Known rows, with every step that occurs
tufilu-nuzem-fozez: 16 17 -2 -37 -10 0 -11 16 -29 2 19 27 -16 -8 -4 16 17 -38 10 18 31 2 -8
 22 9 -16
lito-fozez-luro-gibosa: -9 -8 16 49 2 8 25 -25 30 -2 -4 -40 21 29 16 12 -20 6 -16 11 -45 -9 -23
 -14 15 -1
nuzem-fozez-luro-gibosa: 2 -18 10 -13 -19 38 -7 -25 14 13 -10 -11 -8 19 35 8 -14 -38 4 6 -5 -15
 -33 31 17 -18
pevi-nuzem-fozez-luro-gibosa: -2 -39 34 -1 -30 53 -1 -17 20 16 1 -20 3 26 10 7 0 -52 3 4 -2 1 -61 64
 17 0
fozez-luro-tufilu-nuzem-gibosa: -14 7 -17 -54 9 9 -11 -7 34 7 -17 -4 -18 -54 11 7 -8 5 5 2 9 16 0 -31
 -31 -5
roke-nuzem: 9 2 13 8 -12 -24 12 57 -10 -30 0 13 -4 8 5 12 29 -34 17 1 23 0 -26 23 32
 8
lito-fozez-luro-tufilu-nuzem-gibosa: -18 21 -18 -32 16 0 3 -24 41 -13 -16 -30 4 -44 23 17 -19 23 -6 5 -15 23
 1 -52 -44 4
luro-gibosa-nuzem: 26 -12 12 20 -11 0 -17 23 -42 21 19 -6 -13 4 -27 -18 7 6 1 4 -26 -31 3
 -7 11 5
fozez-luro: 9 -4 8 9 -16 -9 18 0 13 11 -6 21 1 16 4 17 4 -16 1 7 -2 -26 -5 3 -1 0
fozez-luro-tufilu: -8 -4 13 -3 -17 16 9 -17 20 9 -17 4 -16 -5 14 5 -9 13 -3 1 13 5 -16 -2
 -13 2
pevi-nuzem: 22 -21 36 14 -19 -7 16 35 -16 6 21 22 16 16 -40 3 25 -34 6 8 6 -6 -32 43
 12 21
luro-gibosa-lito-fozez: -22 1 16 69 18 -10 11 1 14 -3 21 -54 14 28 -14 -9 -2 16 -23 0 -37 18 2
 -5 35 -2
lito-fozez: 23 14 7 26 1 -30 26 13 -14 -18 11 3 24 17 -5 15 1 0 -4 13 -17 -17 1 -10
 0 11
tufilu-luro-gibosa-nuzem: 25 -45 37 0 -24 24 -35 5 -33 28 14 -25 -22 -12 -17 -36 -13 15 -7 1 -19
 -23 21 -20 9 -8
gibosa-lito: -5 5 6 34 0 -26 3 25 -4 11 18 7 -7 14 -28 -8 19 -4 -5 -4 8 1 19 13 21 -2
roke-nuzem-fozez-luro: 2 2 1 -24 -35 8 2 12 11 -28 -22 11 -15 15 55 31 15 -50 20 -2 34 -1 -40
 39 11 -6
lito-fozez-nuzem-gibosa-luro: 15 3 -34 -7 45 -22 13 -2 -35 -21 -10 44 43 -2 -21 -21 -11 31 7 -10 -3
 -16 43 -27 -1 10
lito-fozez-nuzem: 24 9 1 31 5 -32 35 -2 -49 -13 9 52 39 26 -27 -3 1 33 -5 7 15 -26 41 -15
 6 8
gibosa-nuzem-fozez-luro-tufilu: 15 4 -1 -35 -45 33 -29 -29 -18 14 -15 12 -41 -13 31 2 -8 22 6 -5 19 -11
 0 0 -49 3
lito-fozez-luro-tufilu-nuzem: -25 19 6 18 1 9 20 -30 29 -10 -1 -27 -4 -9 8 17 -10 39 -20 18 -9 38 -12
 -34 -17 8
gibosa-luro-tufilu: -9 -9 7 1 18 24 -8 8 -9 0 -3 4 -20 -4 -16 -22 -6 24 0 3 8 38 -19 9 15 6
tufilu-nuzem-fozez-luro: 1 11 -5 -32 -18 11 -5 -13 6 8 1 18 -17 0 16 25 9 -35 2 17 25 1 -12 16 -2
 -17
luro-tufilu-nuzem: -8 11 12 -13 2 6 -4 14 -12 4 15 4 -25 -27 -23 -4 9 15 -4 17 23 33 -10 -7
 7 -3

Rows
-25 -3 11 74 23 -12 23 -16 -24 0 19 -6 30 35 -37 -29 -3 48 -22 -6 -4 10
 41 -8 42 -3 -> luro-gibosa-lito-fozez-nuzem
-28 -13 7 17 -13 33 -13 -27 30 22 -3 -33 -19 25 24 -3 -4 -22 -7 -8 -1 8
 -14 33 26 -25 -> nuzem-fozez-luro-gibosa-lito
-15 19 -17 14 21 -50 6 42 24 -49 -5 -33 16 -9 19 9 15 -12 9 -24 -9 13 3
 -12 3 10 -> roke-nuzem-gibosa-lito-fozez
-17 -8 1 26 4 -20 18 -7 50 -2 -1 -34 31 7 -5 10 5 -8 -7 -17 -34 3 -4 2
 -29 23 -> pevi-nuzem-gibosa-lito-fozez-luro
-30 14 -21 20 11 -36 12 15 57 -38 -21 -40 13 0 40 23 6 -8 3 -24 -18 12
 -1 -19 -10 8 -> roke-nuzem-gibosa-lito-fozez-luro
2 12 -11 -62 17 -2 -20 21 0 -1 -1 3 -16 -62 -10 -6 -1 0 13 4 18 20 3 -25
 -18 -2 -> luro-tufilu-nuzem-gibosa
8 8 5 34 -9 -19 33 -16 19 -10 -6 -5 21 25 17 28 -8 3 -9 11 -26 -18 -3
 -18 -14 9 -> lito-fozez-luro
34 -9 8 -16 -27 21 -36 8 -51 14 13 -1 -22 2 0 -13 3 -13 8 -1 -8 -30 -8
 17 2 -5 -> luro-gibosa-nuzem-fozez
-21 -12 18 48 11 -1 -4 15 4 17 21 -30 -7 19 -27 -20 9 -5 -10 -3 -12 10
 -2 17 47 -10 -> luro-gibosa-lito
6 -4 9 53 -11 2 4 -21 -3 6 3 -36 6 24 3 5 -14 31 -16 6 -59 -31 1 -36 -13
 13 -> lito-fozez-luro-gibosa-nuzem
-3 1 -27 -21 44 3 3 -19 -26 -20 -20 27 26 -22 -12 -30 -26 62 2 -15 8 18
 32 -31 -15 11 -> lito-fozez-nuzem-gibosa-luro-tufilu
31 -16 29 -23 -31 13 -2 19 -24 -1 14 25 7 15 -11 9 21 -55 15 5 25 -9 -40
 68 2 11 -> pevi-nuzem-fozez
1 0 4 -39 -32 38 -10 -31 13 3 -22 6 -25 -5 45 9 -13 -6 8 1 31 6 -24 24
 -23 -9 -> nuzem-fozez-luro-tufilu
35 -2 -20 -40 12 -27 6 20 -44 3 -6 77 25 -17 -23 -16 4 -4 21 -9 32 -49
 50 -11 -8 -4 -> fozez-nuzem-gibosa
-14 -6 7 -17 -9 39 -13 -21 14 17 4 -19 -16 3 17 11 -4 -33 -3 17 2 11 -32
 17 25 -27 -> tufilu-nuzem-fozez-luro-gibosa
19 -7 -27 -34 34 -11 -13 31 -7 0 -10 22 5 -17 -11 -12 -3 -21 17 -7 -14
 -13 3 -3 2 3 -> nuzem-gibosa-luro
-17 9 -5 -40 14 42 -29 -6 -15 -4 4 1 -38 -23 -4 -12 0 5 1 10 33 62 -27
 23 13 -11 -> gibosa-luro-tufilu-nuzem-fozez
17 -10 -31 -29 36 -11 -1 16 -43 3 -10 70 21 -10 -32 -30 -2 9 17 -12 19
 -18 42 -5 10 -1 -> fozez-nuzem-gibosa-luro
-5 18 5 56 8 -37 18 11 2 -10 20 -18 14 23 -16 4 9 15 -16 -1 -16 7 22 -9
 8 6 -> gibosa-lito-fozez
32 10 -23 -18 19 -38 19 3 -39 -17 -5 52 47 -8 -10 -6 -8 18 10 -6 7 -45
 51 -32 -18 6 -> lito-fozez-nuzem-gibosa
-1 -11 -24 -42 36 14 -12 -2 -35 -1 -19 54 3 -32 -22 -42 -14 42 13 -17 35
 12 32 -12 -2 2 -> fozez-nuzem-gibosa-luro-tufilu
50 10 -5 -31 -36 -7 -29 16 -60 6 11 37 -21 -1 0 1 15 -15 15 0 12 -43 14
 13 -26 3 -> gibosa-nuzem-fozez
-25 6 8 -8 -5 16 4 -14 21 10 -4 -2 -25 -18 -4 8 1 20 -10 15 18 33 -12
 -14 -4 -1 -> fozez-luro-tufilu-nuzem
32 5 -7 -24 -45 6 -21 -10 -30 16 -6 30 -24 8 22 14 6 -10 7 -1 5 -46 8 8
 -37 2 -> gibosa-nuzem-fozez-luro
19 2 -1 -28 -31 13 0 -14 4 7 -15 24 -7 14 36 20 0 -37 9 6 17 -28 -14 29
 -11 -12 -> nuzem-fozez-luro
-37 -16 16 56 2 10 3 -11 36 27 4 -38 -9 27 -6 -8 0 0 -17 -5 -19 10 -4 10
 37 -11 -> fozez-luro-gibosa-lito
0 6 -32 -38 44 -10 -17 34 -5 3 6 14 -5 -33 -28 -8 7 -18 10 3 -8 14 4 -14
 10 -4 -> tufilu-nuzem-gibosa-luro
-2 -4 4 18 14 -30 8 22 20 -11 16 -26 34 -1 -26 -1 13 -13 -2 -15 -25 5 -1
 9 -17 26 -> pevi-nuzem-gibosa-lito-fozez
3 18 -22 7 24 -44 2 16 14 -13 4 -20 22 -10 -2 1 0 0 -1 -12 -26 -14 29
 -24 -17 3 -> nuzem-gibosa-lito-fozez
-45 -1 2 13 -3 33 -18 -24 31 23 12 -40 -29 11 5 1 4 -17 -16 3 3 36 -10
 21 34 -29 -> tufilu-nuzem-fozez-luro-gibosa-lito
-30 12 -17 3 15 -7 2 -30 56 -8 -21 -43 3 -23 31 1 -21 36 -10 -20 -18 20
 18 -37 -41 4 -> nuzem-gibosa-lito-fozez-luro-tufilu
-39 11 7 52 -1 -1 17 -36 44 -5 -7 -44 -4 14 14 2 -12 51 -25 -5 -13 35 6
 -20 -17 7 -> gibosa-lito-fozez-luro-tufilu
